Known rows, with every step that occurs
F-K-D-T-B-U: [ 3.64  0.92 -3.92 -0.24 -3.31 -2.42 -4.38  2.89 -5.14  2.77 -4.39  0.15
 -0.77  2.74  0.95 -1.80  0.35 -1.91  1.60 -0.80  3.70  2.21  8.33 -5.19]
Z-W-K-T-D-U-B: [ 1.53 -2.33 -4.40  4.29 -0.63 -8.49  3.84  3.45 -7.49 -7.18  5.22  1.08
  1.60 -5.98  4.22 -7.92  2.13  0.47 -0.72 -0.17  2.10  0.95  8.23  2.47]
T-K: [ 2.99 -3.17 -2.62 -2.87 -0.77  0.01  0.01  0.37 -5.23  2.94 -0.29  1.62
 -2.81  0.50  0.04 -2.74  3.57 -0.42 -0.62 -4.31  0.95  4.58  1.28 -3.07]
T-K-D: [ 4.36 -2.33 -0.49 -1.40 -2.34  0.13 -2.01 -2.48 -5.75 -0.46 -3.94  3.15
 -1.94 -0.21  0.34 -2.99  2.44  0.99 -0.78 -2.99  2.41  1.89  1.32 -5.33]
F-K-D-U: [ 5.24 -0.50 -1.60  4.40 -4.01 -1.64 -1.82 -0.97 -2.94 -3.38 -5.96  2.25
 -2.39 -1.53  0.39 -5.26  3.15 -0.67  1.42 -3.80  0.65  2.54  4.64 -4.75]
D-U: [ 1.12 -1.10 -1.17  2.21 -1.56 -2.59  0.84 -0.59 -1.62  0.53 -1.41 -0.25
 -2.36 -1.39 -0.48 -4.63  2.13 -0.04 -0.12 -3.11  1.94  0.55  2.48 -0.08]
T-B: [ 1.21 -0.44 -2.14  0.29  1.19  1.77  0.98 -0.90 -5.59  1.70 -0.42 -0.76
  1.13 -0.16  2.09 -2.41  4.24 -1.80 -1.75 -1.01  1.04  0.92  3.61 -0.47]
E-K-T-B-U: [ 3.14  0.80 -1.28 -2.16 -1.85 -3.62  2.07  8.28 -7.83  3.62 -2.43  0.53
 -0.16  3.04  5.24 -2.33  4.20 -4.29  2.86 -1.07  4.33  6.37  7.69 -4.07]
F-K-W-Z: [ 7.15 -3.34 -3.24  4.89 -5.07  2.85  2.60  2.71 -4.21  2.35  1.83  3.76
 -4.50 -0.90  3.69 -1.65 -1.97  1.13 -4.13 -3.13 -2.91  8.99  2.77 -2.84]
T-K-D-U-B: [ 7.00 -2.65 -2.76  3.22 -0.98 -3.33 -3.45  0.59 -4.44 -4.70 -5.44 -0.45
 -2.20 -1.49  2.74 -8.70  4.82 -0.77 -2.06 -5.63  2.93 -1.90  2.67 -2.38]
D-T: [ 1.04 -0.55 -0.68 -1.45 -2.69 -2.68  0.76 -2.76 -1.76  2.07  2.04  0.55
 -4.49  2.28 -2.59 -0.30 -0.76  1.73 -0.27 -0.34  2.42  0.05  1.92 -1.35]
B-U: [ 1.63 -0.06 -2.09 -2.40 -3.22 -3.94 -2.01  3.92 -2.68  1.75 -1.57  0.17
 -0.17 -0.29  0.95 -2.24 -0.99  1.20 -0.42 -0.58  0.14  2.44  3.66 -1.33]
E-K-D: [ 7.22  0.27  1.05  1.01 -5.04 -1.49  1.68 -1.11 -4.76 -3.50 -3.96  5.45
 -1.72 -1.00 -0.29 -1.81  3.29  1.48  0.72 -2.75 -0.13  3.48  4.02 -7.27]
W-Z-B: [ 3.24 -3.34  0.17  2.99 -2.39  1.55  3.70  1.22 -1.32 -2.78  1.64  2.14
 -1.37  1.05  6.05 -2.90 -2.19 -1.45 -1.32  2.96 -2.42  3.61  4.42 -1.78]
E-K: [ 5.39  0.10 -1.12 -0.13 -3.65 -1.96  3.09  0.88 -4.06  0.36  0.34  3.42
 -3.11  0.06 -0.32 -1.52  3.61 -0.10  0.51 -3.51 -1.81  5.76  3.65 -5.14]
K-E: [ 3.41 -0.09  2.27  0.30 -2.91  0.01  1.87 -0.60 -0.19 -1.90  0.35 -0.48
 -1.84  0.03  1.64  1.24  1.29  3.17 -5.87 -1.58  4.20  1.97  1.78 -0.24]
D-T-B-U: [ 0.29  0.40 -4.00 -2.42 -1.05 -3.44 -1.87  3.78 -3.66  6.58 -0.46 -2.46
 -0.64  2.90 -0.15 -1.93 -1.33 -2.16  0.52  0.50  4.36  0.07  5.55 -1.40]
E-K-W: [ 6.87 -1.28 -2.53  2.37 -3.82 -0.82  3.69  1.80 -5.07  4.34  2.70  4.12
 -1.28 -0.58 -1.87 -0.79  1.35  2.35 -1.71 -5.52 -0.89  8.11  1.82 -2.49]
U-B: [ 4.79 -0.68 -2.25  1.32 -1.03 -1.97 -0.57  0.05 -3.59 -4.58  0.57 -1.05
 -0.97 -0.43  3.08 -4.10  4.33  0.84 -4.43 -1.97 -2.46 -2.11  2.86  0.90]
K-D-U: [ 3.03 -0.19  0.68  3.20 -3.27 -1.93 -1.54 -3.05 -1.97 -3.24 -5.17  1.46
 -1.42 -2.13  0.06 -4.47  1.10  1.50  0.04 -1.83  3.38 -1.82  3.50 -2.31]
E-K-W-Z: [ 7.53 -2.53 -1.29  4.97 -5.73  0.78  5.34  3.09 -4.47  2.35  2.21  5.03
 -4.74 -1.85  2.64 -1.92 -2.67  2.22 -3.34 -4.05 -1.29  8.93  1.91 -5.13]
Z-W-K-D: [ 3.15 -2.23 -4.18  2.59 -4.45 -2.90  3.10 -1.90 -4.24 -4.63  2.27  5.30
  1.55 -2.25  0.61 -1.67 -3.51  3.69 -1.48  0.98 -1.07  0.61  5.80 -2.32]
W-K: [ 4.50 -1.20 -2.56  0.40 -3.37 -2.08  1.38 -0.51 -3.62 -3.97  2.33  2.68
 -1.26 -0.24 -0.59 -0.72 -2.03  0.01 -0.89 -2.69 -2.79  2.27  2.15 -1.13]
K-F: [ 3.97 -0.86  3.10 -0.02 -5.78 -0.28  0.22  0.39 -1.71  0.88  0.06  2.77
 -2.08  1.45  2.58 -0.96  2.33  4.24 -4.64 -0.85  2.85  1.95  1.84 -1.99]

Rows
[ 5.92 -0.30 -0.26  1.45 -4.79  0.05  1.84  1.31 -1.64 -1.93 -0.70 -0.12
 -2.60  0.68  1.84  0.96  3.80  0.89 -4.20 -3.56  1.88  6.51  3.10 -3.14] => F-K-E
[-1.26 -0.45  2.70  0.55 -0.08 -4.19  0.76 -0.18 -6.68 -1.44 -0.53  1.07
 -1.43 -4.57  1.21 -5.23  4.68  0.14  2.13 -0.19  5.91  2.26  4.51 -0.15] => K-T-D-U
[ 4.38  1.82 -1.65 -0.44 -3.35 -4.07 -1.52  2.78 -4.90  2.77 -4.16  1.38
 -1.09  2.02 -0.17 -2.57 -0.82 -1.56  2.75 -1.39  4.89  2.03  7.36 -7.62] => E-K-D-T-B-U
[ 2.93 -3.05 -0.93  1.38 -3.08 -1.99  1.22  6.85 -1.11 -0.68  0.18  1.55
  0.37  1.27  6.96 -3.51 -5.52 -1.87  0.20  3.62 -1.94  3.99  6.30 -2.15] => W-Z-B-U
[ 1.70 -0.36  1.44  2.04  1.28 -5.36 -0.50  1.28 -6.82 -5.89 -0.65 -1.04
 -0.69 -4.49  4.31 -7.83  6.47 -0.11 -0.91 -0.74  3.78 -0.97  5.35  1.80] => K-T-D-U-B
[ 3.14 -0.57 -0.26 -0.61 -3.12 -1.64  1.87  1.62 -5.53 -0.11 -0.83  1.73
 -4.25  4.06  2.62 -0.80  5.33 -1.23  1.49 -0.33  0.89  6.37  4.23 -1.84] => F-K-T
[ 1.79  0.93 -0.33  0.45 -1.17  0.77 -1.01 -4.47 -3.91  1.04 -2.32  0.20
 -1.11  2.31 -0.57 -1.21  0.92  0.45 -0.91  0.87  4.96 -2.99  4.70 -3.37] => K-D-T-B
[ 4.46 -5.95 -4.29  1.00 -3.46 -2.86  1.01  8.28 -2.83  8.97  3.01  0.27
 -3.17  4.07  2.60 -2.77 -9.09 -0.94 -0.70 -0.44  3.61  8.38  3.49 -2.06] => D-T-K-W-Z-B-U
[ 4.53 -3.43 -0.79  3.79 -3.39  2.33  2.92  1.05 -3.22  2.58  2.15  3.00
 -3.42 -1.59  2.83 -1.14 -4.14  3.14 -5.33 -1.09 -0.31  4.48  0.74 -0.95] => K-W-Z
[ 3.44 -1.65 -0.43 -2.47 -3.38 -2.24  1.14 -0.49 -1.79  3.53  1.03 -1.30
 -6.38  3.09 -1.67  0.87 -0.24  1.69 -4.12 -3.63  8.36  4.07  0.46 -3.44] => D-T-K-E
[ 1.52 -0.82  0.74  1.44 -1.41 -5.74  1.63  0.36 -7.41 -5.48  0.64  2.03
 -0.87 -4.33  0.59 -5.16  0.02 -1.06  2.46 -1.45  4.14  2.74  4.90 -1.18] => W-K-T-D-U
[ 2.95 -1.13  0.21 -0.93 -3.42 -3.54  2.50  0.21 -5.18 -4.37  1.59  2.05
 -2.14  3.03  2.51 -0.14 -1.08  0.17  0.13 -0.56  1.60  2.19  3.55 -0.43] => W-K-T
[ 4.74 -0.07 -0.95  0.92 -5.53 -3.47 -0.58 -4.87 -2.59 -5.08  0.09  3.14
 -3.46  2.10 -2.96 -0.02 -5.94  2.01  0.14 -0.96  2.08 -1.74  2.87 -3.88] => W-K-D-T
[ 5.02  0.08 -1.05  1.08 -5.37 -1.77 -1.83 -3.37 -2.89 -1.16 -2.50  2.71
 -4.58  2.70 -2.26 -0.54  0.66  1.02  0.80 -1.32  1.20  2.00  4.37 -5.88] => F-K-D-T
[ 3.85 -2.47  1.11 -2.60 -5.54 -2.60 -0.97  0.13 -2.27  7.28  0.66  1.72
 -6.34  4.85 -0.55 -1.15  0.72  2.82 -2.67 -3.72  7.73  4.13  1.15 -5.16] => D-T-K-F
[ 2.89 -0.60 -1.41  3.26  0.83 -4.38 -1.67  0.50 -5.27 -6.30  0.02 -1.20
  0.86 -7.48  1.67 -8.85  4.89 -0.15 -2.19 -3.53  0.11 -1.34  4.69  0.81] => T-D-U-B
[ 5.94  1.30  0.64  0.85 -6.04 -3.17  1.21 -3.37 -2.87 -0.95 -1.81  4.84
 -5.14  1.83 -3.47 -0.90 -0.26  2.04  1.33 -1.98  2.90  2.17  4.05 -7.53] => E-K-D-T
[ 6.30 -0.94  0.83  1.59 -7.16 -2.36  1.09  1.34 -2.09 -2.63  1.37  3.48
 -0.67  1.47  2.11 -0.69 -1.51  2.60 -3.66 -2.93  1.35  2.07  2.29 -2.37] => W-K-F
[ 3.37 -2.38 -3.17  2.44 -4.70 -3.14  6.10  1.10 -1.35 -3.35  6.27  1.46
  0.60 -1.64  1.34  1.07 -3.12  3.90 -5.61 -0.84  2.05  4.15  3.89  0.11] => Z-W-K-E
[-0.63  0.03  3.24 -2.97 -0.06 -1.95  1.04 -1.18 -8.14 -1.87  1.34  2.60
 -0.72 -3.38  1.68 -2.24  4.41  1.67  0.48  1.62  3.74  2.92  4.42 -1.66] => K-T-D
[ 2.11 -2.44 -2.78 -3.21 -1.99 -2.75 -0.11 -1.78 -3.78  5.67  1.26  0.21
 -6.55  3.07 -3.01 -1.58  0.77  0.11  0.47 -3.12  3.94  3.77  1.04 -3.69] => D-T-K
[ 4.36 -6.01 -3.48  2.89 -2.10  0.01  3.85  2.20 -2.86  7.38  5.07  2.00
 -4.43  4.07  1.70 -2.24 -6.44 -0.90 -1.44 -0.88  2.98  7.86  1.91 -2.01] => D-T-K-W-Z-B
[ 5.81 -0.77 -0.05  1.58 -5.50 -1.94  2.55 -0.18 -1.85 -6.29  1.90  0.64
 -1.00 -0.15  1.24  1.75 -2.81  2.44 -5.04 -3.47  2.60  2.50  1.33 -1.34] => W-K-E
[ 3.86  1.00 -3.29 -0.42 -3.89 -3.84 -2.95  1.67 -4.44 -1.66 -2.49  0.46
  1.13  2.33  0.39 -1.72 -6.85 -0.93  0.75 -0.20  4.23 -1.37  7.01 -3.69] => W-K-D-T-B-U
